Each row comes from the steps of one path. Every step used is in the known rows, and no mark comes twice. Write the path behind each row, first mark first.
In the rows, 128 means zero.
Known rows:
bepifu -> sugiv -> kabak -> marak: [141 152  81 117 129  74 109 155 153 168 112 145 151  95 128 127  72 106
  96 128 108 132 134 146 130 166]
marak -> bepifu: [ 94 178 164 127 137 167 177 150 114 138 155 129 125 164 122  62 106 119
 121 120 168 130 124 122 136  89]
kabak -> sugiv: [110 179 128 111 139 170 168 150 136 118 119 153 155 153 126 173  86 119
 105 133 121 111 131 115 141 114]
marak -> keba -> kito -> kabak -> sugiv -> bepifu: [169  90  70 127 133  68  91  73 132 122  67 103 133 137 168 147 186 155
 106 142 123 124 162 108 114 119]
keba -> kito -> kabak: [113 101 159 126 109 127 122 111 114 186 125 101 127 152 122 161 185 112
 145 131 109 127 136 117 139 123]
zasun -> bepifu -> sugiv -> kabak -> marak -> keba: [147 154  73 138 145  53  88 113 151 132  83 132 130  87 146  84  94 130
  83 129  82 132 152 142 127 133]
bepifu -> marak -> keba -> kito -> kabak: [157  87 162 143 119  79  78 104 111  95 149 103 122 152 157 182 159 124
 145 129 129 135 131 144 122 140]
sugiv -> kabak -> marak -> bepifu -> zasun: [121 201  91 120 120   9 149 113 151 136 126 153 140 143 155  33  69 116
 154 136 170  99 117 134 112 125]
kabak -> marak -> keba -> kito: [136 126 169 127 126 135 135 100 144 154 155 109 120 153 163 196 154 129
 109 125 122 114 137 130 135  93]
kito -> bepifu -> sugiv -> kabak -> marak: [131 142  64 120 128 102  98 147 136 176 106 151 138  55 127  81 100 119
  86 121  90 125 120 142 125 175]
marak -> bepifu -> sugiv -> kabak: [128 151  77 123 108  77 141 165 127 148  95 135 121 103  94  58  76 122
 121 122 155 139 135 125 111 143]
keba -> kito -> kabak -> sugiv -> bepifu -> marak: [161  65  83 117 143  68  92 106 119 133  73 132 158 107 146  88 110 140
 124 148 134 140 148 151 131 150]
zasun -> bepifu -> marak -> keba -> kito -> kabak: [145  88 150 153 137  89  71  90 103 114 120 100 119 123 147  94 162 134
 147 132 101 138 147 150 134 114]
kabak -> sugiv -> keba -> kito -> bepifu -> zasun: [123 109 115 115 103 151 150  83 149  42 110 142 122 106 102 204 140 154
 183 148 138 106 121  83 103 136]
sugiv -> keba -> kito: [107  92 184 116 122 205 152 121 141 102 145  95 122 138  94 224 151 122
 169 138 152 139 130  96 137 107]
marak -> keba: [121 175 167 136 134 157 140 139 125  85 167 115 123 192 144 218 148 120
 118 127 135 123 127 107 136 109]
bepifu -> sugiv: [119 154 147 130 122 178 152 176 125 137 131 148 132 146 104 159  92 109
 107 121 118 146 129 125 141 148]
sugiv -> bepifu -> marak -> keba -> kito: [154  81 144 131 139 128  98 129 128  73 128 106 119 164 155 142 164 146
 144 139 173 148 151 150 137 121]
zasun -> bepifu: [ 82 170 176 135 152 194 154 135 118 152 125 136 129 163 112  73 139 117
 134 133 105 136 136 124 163  85]
zasun -> bepifu -> sugiv: [110 157 157 141 141 187 148 149 123 156 103 147 126 134  96  55 100 126
 106 123  91 159 139 129 152 116]
zasun -> bepifu -> marak -> keba -> kito: [132 102 193 144 136 148 112 114 123  91 134 111 109 143 133 112 146 139
 154 133 127 143 148 148 145  86]
keba -> kito -> kabak -> sugiv: [131  97 116 114 113 104 136  98 127 174  89 119 142 119 127 158 134 123
 119 134  96 109 141 112 125 116]
kabak -> marak: [104 180 156 119 153 165 155 142 139 168 171 148 150 157 154 132  96 100
 102 127 117 119 118 140 152 113]
bepifu -> marak: [116 153 179 125 144 171 138 168 117  88 179 146 148 169 128 148  77 102
 140 133 152 143 112 154 152 139]
keba -> kito -> bepifu -> sugiv -> kabak: [126  81  84 115  76 115 102 144 126 188  72 115 102  85  75 115 161 140
 145 121 103 136 137 124 119 160]
kabak -> kito -> bepifu -> sugiv: [108 133  79 140 113 190 157 177 120 191 119 158 118 104  72  69 146 143
 109 103 108 126  98 122 130 164]
keba -> kito: [101 108 185 117 107 184 157 136 135 168 134 115 116 163 103 172 162 119
 153 130 132 127 135 116 148  99]

Write each row's path:
[127 159 142 137 125 159 172 162 117 145 132 145 122 124 101  45  72 120
 100 112 148 155 129 124 122 117]  marak -> bepifu -> sugiv
[145 179 118 141 158  78  96  95 122 140 161 118 147 158 199 166 135 107
  73 124  94 116 119 129 122 129]  kito -> kabak -> marak -> keba
[116 143 126 133 120 200 130 165 108 152 129 150 122 126 101 115 128 127
  99 116  98 144 116 123 136 153]  kito -> bepifu -> sugiv
[177  87 123 134 122  54  97  98 123  81 118 118 139 125 164 189 114 136
 121 134 117 118 142 136 111 141]  bepifu -> marak -> keba -> kito -> kabak -> sugiv
[130 164 174 150 160 153 107 137 115  57 152 135 127 159 152 121 115 129
 132 133 122 145 137 148 147 108]  zasun -> bepifu -> marak -> keba
[138  66 140 113 134 185 126 120 126  39 131 137 136  65 108 171  96 147
 152 139 143 133 119 127 120 136]  kabak -> sugiv -> keba -> kito -> bepifu -> marak
[130 116 154 131 124 158 116  91 126 159 154 114 107 129 159 147 189 142
 112 120 102 106 127 133 128 103]  kabak -> marak -> keba -> kito -> bepifu
[116 177 100 113 141  56 142 131 141 169 133 130 141 114 152  24  74 109
 114 126 153 111 127 137 121 103]  sugiv -> kabak -> marak -> bepifu
[128 136 138 140  84 126 126  97 127  88 144 118  91 179 139 193 217 151
 181 131 136 109 127 101 111 126]  marak -> keba -> kito -> bepifu -> zasun
[128  81 165 130 110 168 164 129 131 111 126 113 108  82  70 114  93 136
 142 121 172 164 132 103 109 112]  marak -> bepifu -> sugiv -> keba -> kito
[140 105  93 118 109  74  89  96 141 157 116  98 109 104 154 158 188 141
 130 124 107  97 134 127 111 121]  sugiv -> kabak -> marak -> keba -> kito -> bepifu
[ 79 149 100 133 130 191 172 160 114 183 144 145 123 151  90  79 181 136
 132 107 126 107  95 125 142 132]  kabak -> kito -> bepifu
[143 107  55 120 114  37 121  69 138 146  49 139 144 159 144 101 151 148
 161 155 134 116 146 108 115 146]  keba -> kito -> kabak -> sugiv -> bepifu -> zasun
[138 152 150 145 145 165  99 146 101  44 183 136 118 152 162 166 144 133
 127 124 131 132 111 144 130 146]  kito -> bepifu -> marak -> keba
[140  98 148 139 110  98  99  93 116 141 131  83 113 164 148 199 203 127
 134 126 110 122 137 107 120 117]  marak -> keba -> kito -> kabak
[131  92 135 126 146  98 134  70 129 151 140 101 134  72 139  73 119 122
 126 126 142 135 123 120 110  96]  sugiv -> keba -> kito -> kabak -> marak -> bepifu
[124 128  43 130 101  63 165 178 140 189  85 137 122  89  71   4 100 137
 122 105 167 126 119 129 108 146]  marak -> bepifu -> sugiv -> kabak -> kito
[103 198 155 135 116 125 188 129 123 109 149 150 123 193 128  60  93 122
 172 129 178 117 115 113 120 108]  marak -> bepifu -> zasun
[118  88 166 124 121 184 122 144 107 126 154 136 119 115 118 113 142 125
 169 127 133 133 119 158 143 134]  keba -> kito -> bepifu -> marak
[108 188 166 126 157 150 174 137 128 170 164 144 138 132 152  28  72 111
  94 119 144 118 116 143 132  84]  kabak -> marak -> bepifu
[168  90  92 124  98  42  96 110 162 155 100 112 117  91 137 178 117 131
 104 124 109 122 152 133 109 143]  bepifu -> sugiv -> kabak -> marak -> keba -> kito
[110 121  65 121 121  98 110 170 121 139 128 146 132  93 106  73 137 131
 162 118 143 109  89 156 131 179]  sugiv -> kabak -> kito -> bepifu -> marak
[117 157 130 112 154 187 163 134 147  46 134 136 156 135 117 226  89 124
 114 141 143 129 124  89 128 120]  kabak -> sugiv -> keba
[ 97 106 163 121 107 211 145 129 113 171 134 116 106 133 104 132 189 133
 157 124 114 121 124 120 141 113]  keba -> kito -> bepifu
[139  86  75 115 103  87 101 122 140 207  86 132 118  39 108  83 130 131
 119 121  89 119 133 143 121 162]  keba -> kito -> bepifu -> sugiv -> kabak -> marak
[169 135  95 131 164 113 105 140 128  29 118 145 152 160 177 148  85 147
  99 145 161 139 142 141 130 140]  kabak -> sugiv -> bepifu -> marak -> keba
[143 157 170 138 143 144 117 158 116  39 187 130 132 188 156 203 107 118
 125 129 147 138 120 145 136 138]  bepifu -> marak -> keba
[162 158  78 128 126  48  99 139 154 119 114 130 134 114 153 176  93 118
  83 125 113 129 136 132 116 159]  bepifu -> sugiv -> kabak -> marak -> keba
[112 117  79 139 131 208 144 158 133 110 125 146 122  81  62 114 147 146
 117 109 130 145  88 108 119 170]  kabak -> kito -> bepifu -> sugiv -> keba
[125  90 146 123 146 115 113  82 139 153 144 101 146  98 140 174 144 110
 129 136 113 130 120 118 123 125]  sugiv -> keba -> kito -> kabak -> marak
[120  70 179 123 133 205 110 133 115  63 161 116 120  91 103 175 143 134
 178 136 154 145 109 131 132 141]  sugiv -> keba -> kito -> bepifu -> marak
